Each row was made from one path, in order. Every step used is in the known rows, and no mark comes twice. Write each row's path.
Known rows
vurar/muleg/neri/pelok: [-14.3 -11.2 -17.1  -2.8 -29.9  17.0  -9.0   5.2 -15.0   3.4  10.6  21.3
  10.1 -11.8  41.8   8.7   8.7  35.2  -6.3]
neri/vurar/muleg/lutalop/mopa: [-24.4 -13.3   7.8 -13.5   5.4   5.8  -4.1  27.0  -4.5  42.5   5.1 -83.6
 -18.3  -5.7  21.6  15.6   5.7  25.0 -23.9]
muleg/vurar/lutalop: [ 21.5  21.6  -2.4 -20.0 -21.7 -15.4  20.0 -14.9  21.5  29.5   9.7  -5.1
  -2.6  -3.8  35.1 -14.0 -12.9 -16.9  27.5]
pelok/lutalop: [ 12.6  -4.6   1.7 -44.0 -52.7  -2.9 -27.4  -0.4   9.0 -26.4 -16.1  -3.6
   1.5   1.6  -5.3  -5.3  -3.5 -13.5 -18.5]
muleg/neri: [ -4.9  -5.1  22.7 -24.0 -39.9   2.2  -9.6  -5.2 -24.0  -3.4  -3.4  26.3
   3.9  -5.5  27.7  -2.2  -4.8  -7.8  38.4]
pelok/muleg/vurar/lutalop: [  9.4  16.3  -9.7 -26.4  21.2   8.0  25.0 -24.4  27.4  47.0  16.1   8.1
  10.8  14.4   7.4  -7.0  -7.4 -39.8  35.9]
muleg/neri/vurar/pelok/lutalop/mopa: [-13.5   2.8   5.8  19.0 -38.9 -12.9  -0.2  -2.8 -22.9 -18.0 -13.6 -14.5
 -23.9  -3.2 -60.3   3.5  -6.0  25.3 -15.3]
muleg/neri/pelok/vurar/lutalop: [  9.0  -6.9  -1.4  49.3 -12.7 -11.7  21.0 -12.1   0.5 -64.6  -2.6  33.9
   6.2 -21.1   5.9  -5.3  -1.3  27.5  13.0]
vurar/lutalop/mopa: [  0.9  -0.5  10.9  -2.7 -23.8  13.2  -9.5  10.6  17.0   4.0 -15.7 -25.6
   2.9  -4.3   2.2 -15.8  -4.6 -26.3   5.3]
vurar/muleg/lutalop/mopa: [-14.8 -29.9  13.1 -14.1 -42.3  36.1 -20.3  29.5  -7.5  51.4   7.3 -71.1
   1.2  -2.5  18.2   5.7   7.8  10.2 -13.8]
vurar/pelok: [ 15.0   7.3   7.6 -13.0 -15.3 -25.2 -13.0   0.0  -7.2  12.1   6.7  53.4
   0.4   6.9  21.3  -7.2   3.3   7.2 -23.5]
vurar/muleg/lutalop: [ -5.9 -27.5   5.4 -30.3 -44.0  23.9 -18.2  12.2  -3.7  41.1  17.2 -30.1
  10.3  -4.1  59.2   6.3   5.5   5.9 -25.9]
muleg/neri/vurar/pelok: [-10.4  10.8  10.3   7.1  -2.3 -32.1  10.6 -10.5 -26.7  -2.7   2.3  43.6
 -16.1  -5.3   9.3   5.8  -4.8  21.5  -4.3]
neri/pelok/lutalop/muleg: [ 16.0   0.6 -18.6   9.5  23.8   6.6 -22.4  13.7   3.9 -58.0 -15.1  -2.5
   0.4   2.5 -23.6  -7.8   3.9   1.9 -29.0]
neri/pelok/vurar: [ 15.3  -0.1   0.6  19.2  27.8 -35.7   5.9   8.1   9.5 -55.8  -2.5  17.3
  -0.7 -10.6   9.6   1.7  14.2  41.3  -0.2]
vurar/lutalop/muleg/neri/pelok: [  5.4   1.8  -5.4  48.9  22.9  25.1  -1.1  -2.8  -3.5 -32.6  -5.9  29.0
  12.0  -9.4  11.2 -15.8  -8.9 -24.6   9.1]
neri/pelok/muleg: [  1.6   7.5 -13.4 -26.3  60.3   0.5  -1.2   1.0  10.4 -12.3   5.8  35.7
   9.9  16.7  13.1  -0.1  14.2   4.4  -2.2]
vurar/muleg/neri: [-16.1 -19.3   0.0 -20.8 -57.8  19.7 -14.5   1.3 -17.2  26.6   7.2   8.3
  14.8  -9.7  42.3  11.2   1.9   6.3  11.0]
pelok/muleg: [ -2.1  -0.4   7.7 -42.9  27.4  10.0  -5.0  -5.7   8.0  21.2   4.0  24.2
  16.5  20.5  11.9   2.7   7.1 -36.4  19.8]

Which path is each row?
[  5.8  14.5  -8.4  -9.6   1.1 -39.0  -2.8  -5.0   5.1 -18.2  -8.0   8.6
 -19.3   4.8 -13.5   4.1  -2.6  18.2 -56.2]	neri/vurar/pelok/lutalop
[  3.5 -23.6   3.1   9.6 -19.5 -11.1  -3.9   6.4   8.7  -0.1   5.2 -14.0
  15.1 -11.8  15.9  17.2  12.3  20.2   1.7]	pelok/vurar/muleg
[-17.8  -9.0   1.2 -27.3  10.4  -5.6   1.2  12.9  -0.1  29.1  11.9 -42.5
  -9.8  -5.7  58.5  16.7   4.4  18.3 -33.8]	neri/vurar/muleg/lutalop
[-15.2 -20.2 -22.6   9.2 -57.5  34.2 -16.8  15.9 -12.7  -7.9  -4.8 -31.3
   1.8 -10.2 -25.3   7.4   7.3  41.7 -18.3]	vurar/muleg/neri/pelok/lutalop/mopa
[ -3.2  -5.6  -2.8   4.6 -51.5  14.7 -13.4   9.1 -16.8 -47.5 -17.9 -16.4
  -9.9  -7.4 -46.5  -6.9   1.6  27.8   2.0]	muleg/neri/pelok/lutalop/mopa
[  6.4  12.0  -7.9  18.9  36.3 -23.3  -6.9   3.2  -2.4 -17.5  -8.5  -0.3
 -15.6   7.1 -33.1   4.1  -3.5   0.3 -49.0]	neri/vurar/pelok/lutalop/muleg
[ -9.4   7.4  12.7  45.4  47.3  -7.2   0.4   1.6 -35.4   3.2   2.0  18.4
  -8.7  -1.3 -12.8   5.8  -4.9  -6.0  13.0]	lutalop/muleg/neri/vurar/pelok
[-27.8   4.6   4.3   3.3  32.0  22.2  18.5 -10.5   1.7  15.0  -5.1 -12.9
   0.0   6.3 -34.4   5.2  -5.9 -29.1  28.4]	pelok/muleg/neri/vurar/lutalop/mopa
[-22.7   5.1   9.4 -23.8  38.7   3.2  13.5 -14.9 -10.4  12.6   3.4  21.1
   1.4  11.1  -2.0  13.8  -0.8 -18.5  31.8]	pelok/muleg/neri/vurar
[  5.0  18.9 -22.1   4.7  48.2  12.3  24.2  -1.4  25.6  22.8   9.9 -20.6
   0.9  11.5 -24.5  -9.9   3.9   5.1  20.9]	neri/pelok/muleg/vurar/lutalop/mopa
[  2.5  -8.1   9.4 -31.0 -55.3  11.6 -31.2  15.7   4.5 -13.9 -25.1 -54.0
  -7.0   2.7 -51.3  -7.0  -0.7  -8.2  -6.5]	pelok/lutalop/mopa
[ 22.8  22.5   1.2 -13.7 -19.2 -39.3  12.0 -10.0  -4.7  46.2  19.3  21.9
 -13.1   5.9  16.1  -8.4  -3.6  16.7  13.0]	muleg/vurar/pelok
[ 11.6 -15.6  16.3  69.9   1.3   9.0  12.9  -9.5  -1.4 -37.8  -5.6   4.2
  17.0 -16.9 -21.7  -2.1  -8.9 -29.5  33.4]	pelok/vurar/lutalop/muleg/neri
[ -7.1  19.0  -2.7 -14.0  65.0 -28.8  12.3 -10.3   4.7  21.1   9.6  40.1
  -8.0  20.6  -2.9  10.4   5.4   0.2 -24.4]	neri/vurar/pelok/muleg
[  2.4  12.1  -3.9 -13.5  14.1  18.4  20.7 -10.0  24.3  54.9   9.9 -31.9
   5.0  16.7 -25.4  -7.1  -4.6 -36.1  43.4]	pelok/muleg/vurar/lutalop/mopa
[ 12.4  -7.4  -0.1  35.3 -32.4   8.4 -18.7  -6.4 -24.7 -19.7  -4.4  26.3
   3.1   6.0 -55.1  -7.3  -7.3 -13.5 -22.0]	vurar/pelok/lutalop/muleg/neri
[ 19.2 -10.9  11.5  58.3  29.0  -1.4   8.3  -1.0  16.7 -33.6  -7.0  -6.6
  16.6 -12.6 -13.6  -4.2  -3.8 -29.7  15.1]	pelok/vurar/lutalop/muleg
[ -2.2  14.5   0.3  15.3  69.2  -7.2   6.8   3.3  13.6  -8.4  -9.9 -12.5
  -4.6  -2.8  23.5  -0.3  -9.1 -33.2  -5.8]	neri/vurar/lutalop/muleg
[ 13.2  22.5 -28.2  -7.3  50.2  -2.8  27.1 -14.6  27.9  10.4  15.6  26.1
   4.2  11.2  10.7  -9.5   1.4  -1.9  11.7]	neri/pelok/muleg/vurar/lutalop
